Each row was made from one path, in order. Every step used is in the known rows, and no mark comes twice. Write each row's path.
Known rows:
F -> P -> Y -> H: [ -4  -2   5 -12  -3   1   4 -19  -4  -6  60  41   3   5   8  10   1   2
 -21  19  25  10  19  15  -4]
U -> J -> F -> B -> C: [  9   2  37 -36  11  -1   7   1 -11  10  -6 -41   0  40   9 -10   1  44
 -42  11  21  30  13  -4 -12]
B -> F -> P -> C -> H: [  5   5   3 -14   2   5   0 -16  23  12  17  -1   2  14  11  -7  15   3
  -9 -60   8  15  13  13  -8]
F -> B -> Y: [  5   5  24 -21  -4 -13 -34  -2 -42   0  33 -21   9 -13   4   7  -1  34
 -27   9  14  26  10  23  34]
C -> H -> Y -> B -> F: [ 11 -11   9 -43  12  -4  14 -27  31  -3   2 -32  -2 -28  10   5  26 -13
  27 -19 -39  -5   4   3   0]
H -> Y -> B: [  6 -10   1 -18   2 -13  11  -3  -1 -18  16 -15  -3 -12   3  20  16  11
  16  24 -46   0  11 -16   1]
Y -> H: [  0 -14  27 -21  -1   6  26 -35  17 -10  -1   4   1  -7  -5   2   3  -5
   4   3  19 -12  -3   4 -18]
P -> F -> B: [ -6  -5  21   2  -3  -2 -17  -4 -20   4  27  -9   0  32  12  12   5   1
 -42   7   0  19  10   2  23]
B -> Y: [  0   2   0  -9  -1  -6  -5 -10 -20  -9  32 -10   8 -19   5  -8   3   8
  34 -24 -12  21  11  10  18]
H -> Y -> B -> C: [  4 -12   8 -27  -1 -18  -9   2  -9 -18  10 -24  -4 -15   2  11  17   9
  20 -13 -32  16   9 -14  -7]
C -> H -> Y: [ 11  -2  -4 -29   8   2   4 -22  16  -6 -12 -10  -2 -37  12   5  22 -18
  25   3 -16  -1   4  12  -6]
F -> J: [  0   4  25 -13   8   9  -1  12  -9  -6  -1  -2   7   2   5   6  -9  18
 -35   8  -6  13  16  15 -21]
U -> J -> F -> B: [ 12   4  34 -27  13   4  20  -5  -6   9  -9 -34   0  42  11  -3  -1  45
 -41  40  10  17  13  -6  -8]
P -> C -> H -> Y -> B -> F -> J: [  9   2  26 -30   3  -2  -5 -14  15 -16  18 -31   0  -4  21  17  30  11
 -10 -38 -22  28  14   6  -7]
H -> Y -> B -> F -> P: [  7 -10   0 -23   6 -10  18  -8   6  -8  19 -13  -2   1   5  13  15  15
  17  -2 -47   3  21 -11  -4]
P -> C -> H: [  3  10  13  -4  -5  -1 -14 -12  16  -6  11  -5  -1  -6  16   6  25  -8
 -16 -32  15  12  -2  10   0]
U -> J -> F -> P -> Y -> B -> C: [  2   0  27 -31  12  -4  21  -5   4   3  37 -16   2  46  14  -7   5  33
 -27   8   0  26  24 -12 -14]
Y -> B -> F -> P -> C: [ -2  -3  24 -12   0 -10  10  -3  22   4  42 -13   2  27   2   7  11  20
 -23 -32 -22  -2  13  -6   2]
B -> F -> P -> C: [  4   4  -1  -2  -2   2   0  -5   8  10  19   2   1  27   9  -6   8  14
 -13 -53   6  21  16   3  -5]
C -> H -> Y -> B -> F -> J -> U: [ 12 -12  21 -59  20  -6  24 -20  28  -5   2 -35   2 -20  13   1   8   1
 -21 -13 -27  12  13   8  -8]
P -> Y: [  0  -1 -13  -4   0  -4 -24   0 -25  -9  56   5  -2   0  15   7   1   2
   8   7   2  36   9  -5  32]
B -> C -> H -> Y: [  5  -5   5 -41   2  -6 -25 -10   2  -3  -9 -23  -1 -36   7 -11  21 -20
  25 -58   5  27  -1  12 -15]
P -> F: [-10  -7   3  13  -1   4   9  -8   0  -1  19   1  -1  30  12   0   8 -20
   5 -17 -17  12   8 -12  11]
U -> J: [  6   3  14  -2   8   8  30 -11  -8   3   4 -19  -3   7  -3  -2   5  19
   0  36 -11  19  10 -11 -17]

Which path is each row?
[ -1  -9  22 -27  -1  -7 -33  -9 -22   1  16 -23  -2   8  18   5  20 -10
 -22 -27   2  37  11   9  14] : P -> F -> B -> C -> H -> Y
[ -1 -13  22 -22   9 -10  13  -8  21   5  25 -34   2  13  -4   1   6  10
   5 -30 -36  -7   2 -15  12] : Y -> B -> F
[  7  -6  37 -45   6  -6  -3 -18   1  -2   7 -24   9  28  17  -5  -3  37
 -33 -10  29   7  11  14  13] : J -> F -> B -> Y -> H
[  0   3   3 -14   6   2  18   4  28   8  -7  18   6  47  17 -10  -5  16
 -31 -10  16 -17  15   7 -19] : J -> F -> P
[  0   9   5  -4  -1   0   8   4  24   1   0  17   5  58  24  -3   3  23
 -46 -21  24  -3  17   3 -16] : J -> F -> P -> C
[ 10   3  -6 -17   2   3   4 -16  14   5  15  -3   0   6  16  -1  21   6
   9 -52  -6  23  19   9 -12] : B -> F -> P -> C -> H -> Y
[ -7   2  14 -26   0 -13 -19  -4   3   2  70  18   5  -3  10   7  11  -3
 -27 -11   8  12  15  17   2] : F -> P -> Y -> B -> C -> H
[  6   7  16 -14  13   9  46  -7  15  10   0  -5   2  46  11 -10   1  31
 -23  29   3   4  23  -5 -31] : U -> J -> F -> P
[  2   1  31 -28  -6 -15 -52  12 -35   9   5 -25   2  -2  -3   2  -1  23
 -53 -17  38  30  -1  18   8] : F -> B -> C
[ -5  -8  17 -35   3 -18 -36  -4  -4  -7  70 -19   0 -11  12   6  14  -7
  -1 -27  -3  31   1  -2  27] : P -> Y -> B -> C -> H
[  4   2  37 -42  -1 -13 -52   0 -17  12   3 -30   3 -17   1  -1   7  11
 -53 -24  43  22  -5  29   7] : F -> B -> C -> H
[  5  -4  42 -32  -4 -10 -18 -21 -32  -5  32 -17   9 -17   1   7   0  31
 -24  10  26  19  10  26  21] : F -> B -> Y -> H
[ 11   4  33 -31  12   1  19 -11 -16   5   8 -41   5  33  13  -6   1  49
 -28  27   4  28  20   0   3] : U -> J -> F -> B -> Y
[ -1  -3  17 -38   2  -5 -27  -7  10   7  -6 -21   2 -25   2 -18  13 -22
   5 -69  23  16  -9  17 -13] : B -> C -> H
[ 12  -4  24 -55   8 -11 -30   1   4   5 -21 -35   2  19  22  -8   8  21
 -37 -31  27  16   6  12  -2] : J -> F -> B -> C -> H -> Y
[ 10 -17  11 -43  14 -12  22  -2   2 -12  11 -34   0   3   9   9  -2  25
 -20  -4 -43  27  23 -14  -4] : H -> Y -> B -> F -> J -> U
[  9   1  18 -17  15   9  39  -9  12   4 -13 -28  -1  41  11 -11   2  29
  -7  20  -4  10  14 -15 -19] : U -> J -> F
[ -3  -3  16 -43   9 -10  -6  -3  28   5  40   2   7  35  25  -9   6   7
 -31 -37  17   3  14  10  -3] : J -> F -> P -> Y -> B -> C -> H
[  0 -13   8 -21   0   1  -3 -28  -9 -16  60   9  -1  -4  11   9   3  -3
  14   8  21  27   6  -1  19] : P -> Y -> H
[  8  -6  12 -36  10  -6  12 -22  27  -9   7 -20  -1 -33   8  11  26 -15
  15   8 -32 -13   3   6  -1] : C -> H -> Y -> B
[ -2  16   2  15 -13  -3  -7   6   0  -2  26  35   2  21   9  11   9  13
 -48  -4  20   6  17  13 -17] : F -> P -> C
[  4  -2 -14 -13   6   2  -7  -8  -3  10  49   7   2  17  10  -7   0   7
  10 -35  -1  31  20   3  13] : B -> F -> P -> Y
[ 17   0  33 -50  14   0   7 -13  -4   5 -12 -48  -1  18  16  -7  15  34
 -26  12  10  31  15   1 -16] : U -> J -> F -> B -> C -> H -> Y
[ -1 -11  38 -29  13  -3  14  -1  16   1  26 -34   6  14  -2   5  -1  20
 -19 -26 -38   0  12  -5  -2] : Y -> B -> F -> J
